Known rows, with every step that occurs
vuvi levat ribe timamu: [ 11  40 -47 -23   5 -34 -26  -8  16  -1 -39  16 -12  -2   5  23  21 -45
  -9 -49 -25  -7 -17 -16   5 -14  21  29  -2  -8   5]
dofib sese: [ 20  21   2 -17   7 -21 -20   1  29 -22  -7  19  -5  11 -13  12  16   1
 -20 -10 -18  13 -13  -4  -7  -7  23  42  -6  -2   8]
ribe dofib sese levat sogab tefi: [ -3  16 -12 -17   0 -24 -15  32  18 -26 -33  13 -15  10 -25   1   6  -5
 -46  11  -3  13  19   4   1 -15  62  39   5  19  15]
sogab nizel sese tefi: [ 32  11 -49 -13  16 -54  -5   0  23 -11 -28  10 -16  20  11 -12   8  -8
   7  -2 -23  -5 -31  -4  27   5  15  35  -6   4  -7]
teze levat sogab nizel vuvi: [ 18   9  14 -23  25 -31 -10 -12  -9 -25 -33  28   7   7 -35  12  11 -21
 -32   8 -17  10 -17 -16  -3  17  72  41  -2   3   0]
tefi nizel: [ 18  22  -2   3   9 -48 -16  -5  21  -4 -12   3   9  21 -32  -2  16  10
  -6  -1 -25   3 -24  -7   3   2   5  33   2  -2   0]
levat sogab sese tefi nizel vuvi: [ 17  14   2  -8  23  -3  -5 -12   2   1 -14  30  -6  20 -40  13  35   2
  -9  27 -21  18 -22   3  11   5  76  26  -9   7  13]
tefi nizel vuvi levat: [  9  24  -7  -1  15 -28 -31 -11  -1   2 -14  12  15  30 -63  18  40 -18
 -10   4  -3  18 -25   2  -2  -5   7  26   0   2  -4]
tefi nizel vuvi levat ribe: [ 10  38   1  -8  13 -25 -36 -15  -3   3 -22  20   6  20 -50  17  33 -25
   1 -12 -30  -3 -11  14  10  -9  -3  15   0   1  -4]
levat sogab dofib sese tefi nizel: [ 32  -6  -4   2  14 -22   5  11  34 -10   6  29 -18  16 -23   1  20  11
 -14  17 -24  -5  10   7   4  -4  46  21 -19  15  -2]
ribe dofib sese: [ 16  24 -19  -5  13 -14 -17  11  29 -33 -26  18  -1  13 -15   7   7  -1
 -28  -7 -21  19  -4 -12  -1 -10  42  55   5   4  11]
nizel vuvi levat sogab dofib sese: [ 16  -1  -4 -25  22   1 -20  10  12 -25  -1  32   1  18 -53  28  36 -41
 -34   2  11   9  13   9 -16  -8  57  19 -18   7  -3]
vuvi nizel sese: [ 10   7 -11 -19  16 -55 -20  26  16 -20 -11 -11 -14  38 -22 -18  -1   7
   8  16 -10 -30 -17  10  13   4  -5  31   3   3   0]
sogab sese tefi: [ 25  19 -24 -16   7 -18  -6  -3  31  -3 -14  28 -19   9   6  16  22  -2
  -5  -7 -22  10 -27 -12   4  -4  40  45  -9   3   9]
sese tefi nizel vuvi levat teze: [ 15   4 -10   0  30 -19 -19  -9 -10  -6 -17  25 -30  19 -39  21  47 -21
   0   9 -11  15   4  21   2 -13  -5  31  -1  11   5]
sese levat ribe dofib: [  6  32 -19 -18   5 -38 -16  10  11 -15 -38  19 -11  14  -2   5 -12 -14
  -3 -18 -27   6   5  -2  24   1  28  50  10  17   1]
nizel sese levat sogab: [ -2   3 -17 -34   9 -50 -12  22  -5 -16 -16 -11 -10  35 -16 -11 -10  -8
   0  11  15  -2 -12   4  21  13  42  27   0  15   5]
dofib sese tefi nizel: [ 27  17  -2   5   7 -24 -11  -7  28  -2   0  25 -20  18 -16   4  25  25
  -4  10 -31  15 -17   2  10 -11  14  36  -9   8   5]
dofib sese levat: [ 17  20   4 -27  -2 -27 -20   0  19 -13  -2  22  -7  21 -13  17   8   3
 -16  -3  -2  36 -14   0  -1   0  20  48  -6  13   2]
dofib sese levat sogab tefi: [  1  12   8 -29  -6 -31 -19  22  18 -17 -14  14 -19   8 -22   6  14  -3
 -36   8   0   8  11  12  -5 -13  41  25  -6  13  11]
teze levat sogab: [  3   3  13 -17  13 -40  -8  14   2 -21 -19   7 -12   6 -18   3  -4  -4
 -23  -1 -11 -15  -6 -21  -6   6  57  40   0   6  10]
vuvi levat sogab sese tefi: [ 11  14 -51 -26  11  -4 -10   6  18  -9 -26  17 -27  10  -1  18  32 -28
 -18 -12   0   2 -15  -7  -1 -17  83  24 -11  10  17]
levat sogab nizel sese: [ 21  12 -39 -28  22 -49 -10   5  12 -32 -39  -8   3  22  -7 -17   1 -20
 -13  -4 -15 -14 -21  -3  15  12  54  21   0  -2   4]
nizel sese levat: [  6  11 -16 -27   1 -57 -17  15   5  -7 -10  -3  -3  37 -16  -4  -7  -2
   7   5   8   9 -25   0  18  13  -4  40   2  13  -5]
dofib sese tefi nizel vuvi levat: [ 18  19  -7   1  12  -5 -26 -12   8   5  -2  34 -13  26 -47  24  49  -4
  -9  14  -9  31 -18  10   6 -18  16  29 -12  11   0]
teze levat: [ 12  12  14 -10   6 -48 -13   7  12 -13 -12  14  -4   7 -17  11  -1   2
 -15  -7 -18  -4 -18 -24  -9   5  13  52   3   3   0]
levat ribe: [ 15  31   1 -20  10 -39 -22   0  19 -14 -23  16 -12   3   1   4   5 -13
   3 -28 -40 -24  -3   1  11  -5  10  29  -2  -4   3]
levat ribe dofib sese: [ 17  38 -11 -12  11 -11 -23   6  27 -33 -33  26 -10   3  -3   6   1  -8
 -18 -23 -46  -3  10   0  11 -12  32  46   5   3  12]
levat sogab: [  4   8  -8 -19  20 -35 -11  11  11 -23 -23   3  -9  13 -14  -3   8 -13
 -16  -7  -8 -13  -4  -6   2  -2  65  27  -4  -1  12]
vuvi levat teze: [ 11  10 -27 -22  19 -30 -23   6   8 -31 -27   6 -22   9 -11  19  26 -37
 -15 -27  -4  -1   8   6 -18 -14   0  36   6   2  12]

Rows
[ 16  33  13 -10   5 -16 -20  10  16 -31 -30  32 -12  -3  -7  12 -12   2
 -23 -17 -50  -6   7 -14   3  -4  27  58  10  11  10] : teze levat ribe dofib sese
[ 15  -8  -9 -27  10 -47   0  20  16 -14  -4  16  -5  22 -20   7   0 -19
 -15   2   8   2  10  -1   0  11  50  29 -11  18  -9] : sese levat sogab dofib
[ 37   1  18   9  18 -17  -6  -4  25   2  17  50  -5  23 -50  17  35   9
  -5  27 -25  21  -1  10   4   1   5  35 -19  12 -15] : sogab dofib sese tefi nizel vuvi
[ 13  24  22 -18   3 -44 -18   3  10 -12 -20  22 -14  -4  -3  11  -8  -5
  -4 -22 -44 -26  -5 -13   3   2   4  44   2   3   0] : teze levat ribe
[-11  10  -8 -17  14 -26 -29  19   0 -11 -29   9  -8   8 -55  12  42 -42
 -33   2   9 -14   6  10  -9 -22  42   9  -4   0   7] : nizel vuvi levat sogab tefi
[ 11  14 -17   6  17 -26 -22  -9   1  13 -10  24 -12  27 -47  17  45 -12
   2  12  -5  17 -22   6  13 -13  11  27  -7   9  -5] : sese tefi nizel vuvi levat
[ 18  33  12 -36  -5 -24 -26  -4  17 -13 -10  31 -17  12   1  17   1  -4
  -5 -17 -28  15  -1  12  11  -2  11  39  -6  12   3] : dofib sese levat ribe
[  8  12   2 -35   5 -19 -16   8   8 -22  -9  16 -14  19 -13  10   5  -2
 -24   4   5  25  -2   4   2   1  66  35  -8  15  12] : dofib sese levat sogab
[ 36  -3 -10  -6  10 -24  -1  11  45 -12  10  41 -25  10  -4  14  20   0
  -8   0 -20   3   5  -1  -1  -8  16  40 -21  11  -9] : sogab dofib sese tefi
[ -3  -3 -10 -37  15 -54 -14  34  -4 -20 -13 -15 -23  46 -23 -20 -12   2
   3  29  13 -17  -6  19  22  10  38  23   1  20   4] : vuvi nizel sese levat sogab
[  8   8  -5 -23  31 -16 -28  -3 -10 -26 -24  20 -16  14 -37  29  37 -44
 -14 -10   2  12   8  15 -15  -8   3  37   3   1   9] : nizel vuvi levat teze
[ 20  13 -13  10  11 -46  -7  -3  22   6  -9  15 -17  20 -15  -3  20  17
   7   7 -27   1 -19  -3  16  -6  11  34  -5   7  -1] : sese tefi nizel
[  5  22 -20 -33  19   6 -24  -5  -2 -17 -25  20   7  17 -44  31  38 -42
 -29  -4   8  17 -20  -3 -13  -4  81  23  -5   0  14] : nizel vuvi levat sogab sese
[ -1  10  -7  -2   5 -60 -15  29  12  -9 -24 -22   2  22 -44 -27  11   7
 -12  19 -18 -39  -5  10   9  -4   6   4   5   0   7] : levat sogab tefi nizel sese
[ 18  19 -56 -28  18 -33 -18  -4  15 -27 -45   4   1  10  -8   7  24 -44
 -32 -25  -4   1 -16  -7  -4  -8  72  18  -4   0   4] : vuvi levat sogab nizel
[ 12  -3 -22 -11  19 -52 -10  29  18  -9  -7   0 -41  35  -6 -20   3  13
  20  24 -12 -31 -13  14  28  -3   0  32  -5  11  -1] : vuvi nizel sese tefi
[ 15   8  -3 -19  11 -57 -15   5  -6 -15 -14  -8  -8  37 -26  -5  -1   6
   9  13 -10  10  -5  19  10  18 -35  37  13  16   3] : tefi nizel sese levat teze
[ 12 -18 -11 -33  14 -59  -3  42  11 -19   0  -5 -16  46 -31 -16 -13  -5
   2  31  13 -25  10  19  13  18  25  21  -6  25 -12] : vuvi nizel sese levat sogab dofib
[ 19  29 -20  -5  13  -8 -13   9  29 -21 -30  37 -38   1  14   5   5  -1
  -5 -15 -49  -5  13   3  26 -19  39  46  -3  12  11] : levat ribe dofib sese tefi
[ 15   5  -4 -21   8 -16   3   7  10 -10 -17  27 -27   1   1  14   6   2
 -19   4 -19  -3 -16 -22  -2   3  79  45  -7  14  16] : teze levat sogab sese tefi
[ 23  21 -23  18  12 -17  -8   5  29 -13 -19  24 -16  19 -18  -1  16  22
 -13  12 -33  21  -8  -5  17 -13  34  50   2  14   8] : ribe dofib sese tefi nizel
[ 17   6 -75 -24  19 -39 -10   9  10 -17 -41  -1 -24  22   5 -10  18 -34
  -7  -6  -1 -13 -20   1  23  -7  58  13  -8  10   1] : vuvi levat sogab nizel sese tefi
[ 21  16 -20  -7  12 -16   0  -4  20  -2 -18  16 -12  15 -15   3  23  10
 -10  10 -27   3 -21  -5   9  -1  72  25  -7   9  15] : levat sogab sese tefi nizel
[ 16  11   8  10  22 -32 -12 -10   4  10  -5  28 -11  24 -41   6  32   9
   7  22 -21  14 -20   5  19   0  14  34  -7   6  -4] : sese tefi nizel vuvi
[  6   6 -10 -31   6 -61 -19  26   7 -11  -6  -9 -16  47 -23 -13  -9   9
  12  24   7  -5 -17  14  19  11  -7  37   4  17  -5] : vuvi nizel sese levat
[  7  12 -29 -26  20   9 -15  -2   0  -6 -21  30 -20  15 -28  28  43 -36
 -17   4   6  16 -16   1   3 -11  86  25 -13   9  14] : nizel vuvi levat sogab sese tefi
[ -1  13  24   3  17 -39 -19   9   2  -4 -21   8   6  13 -67  -5  34  -3
 -24  24 -18 -13   0  11   1  -7  30  11   0  -2   6] : levat sogab tefi nizel vuvi
[ 28 -12 -11 -13  17 -16   4  19  35 -20   3  34 -31   8  -4   7  16  -6
 -17   6 -13  -8  18   4   2  -7  61  28 -23  13   0] : levat sogab dofib sese tefi
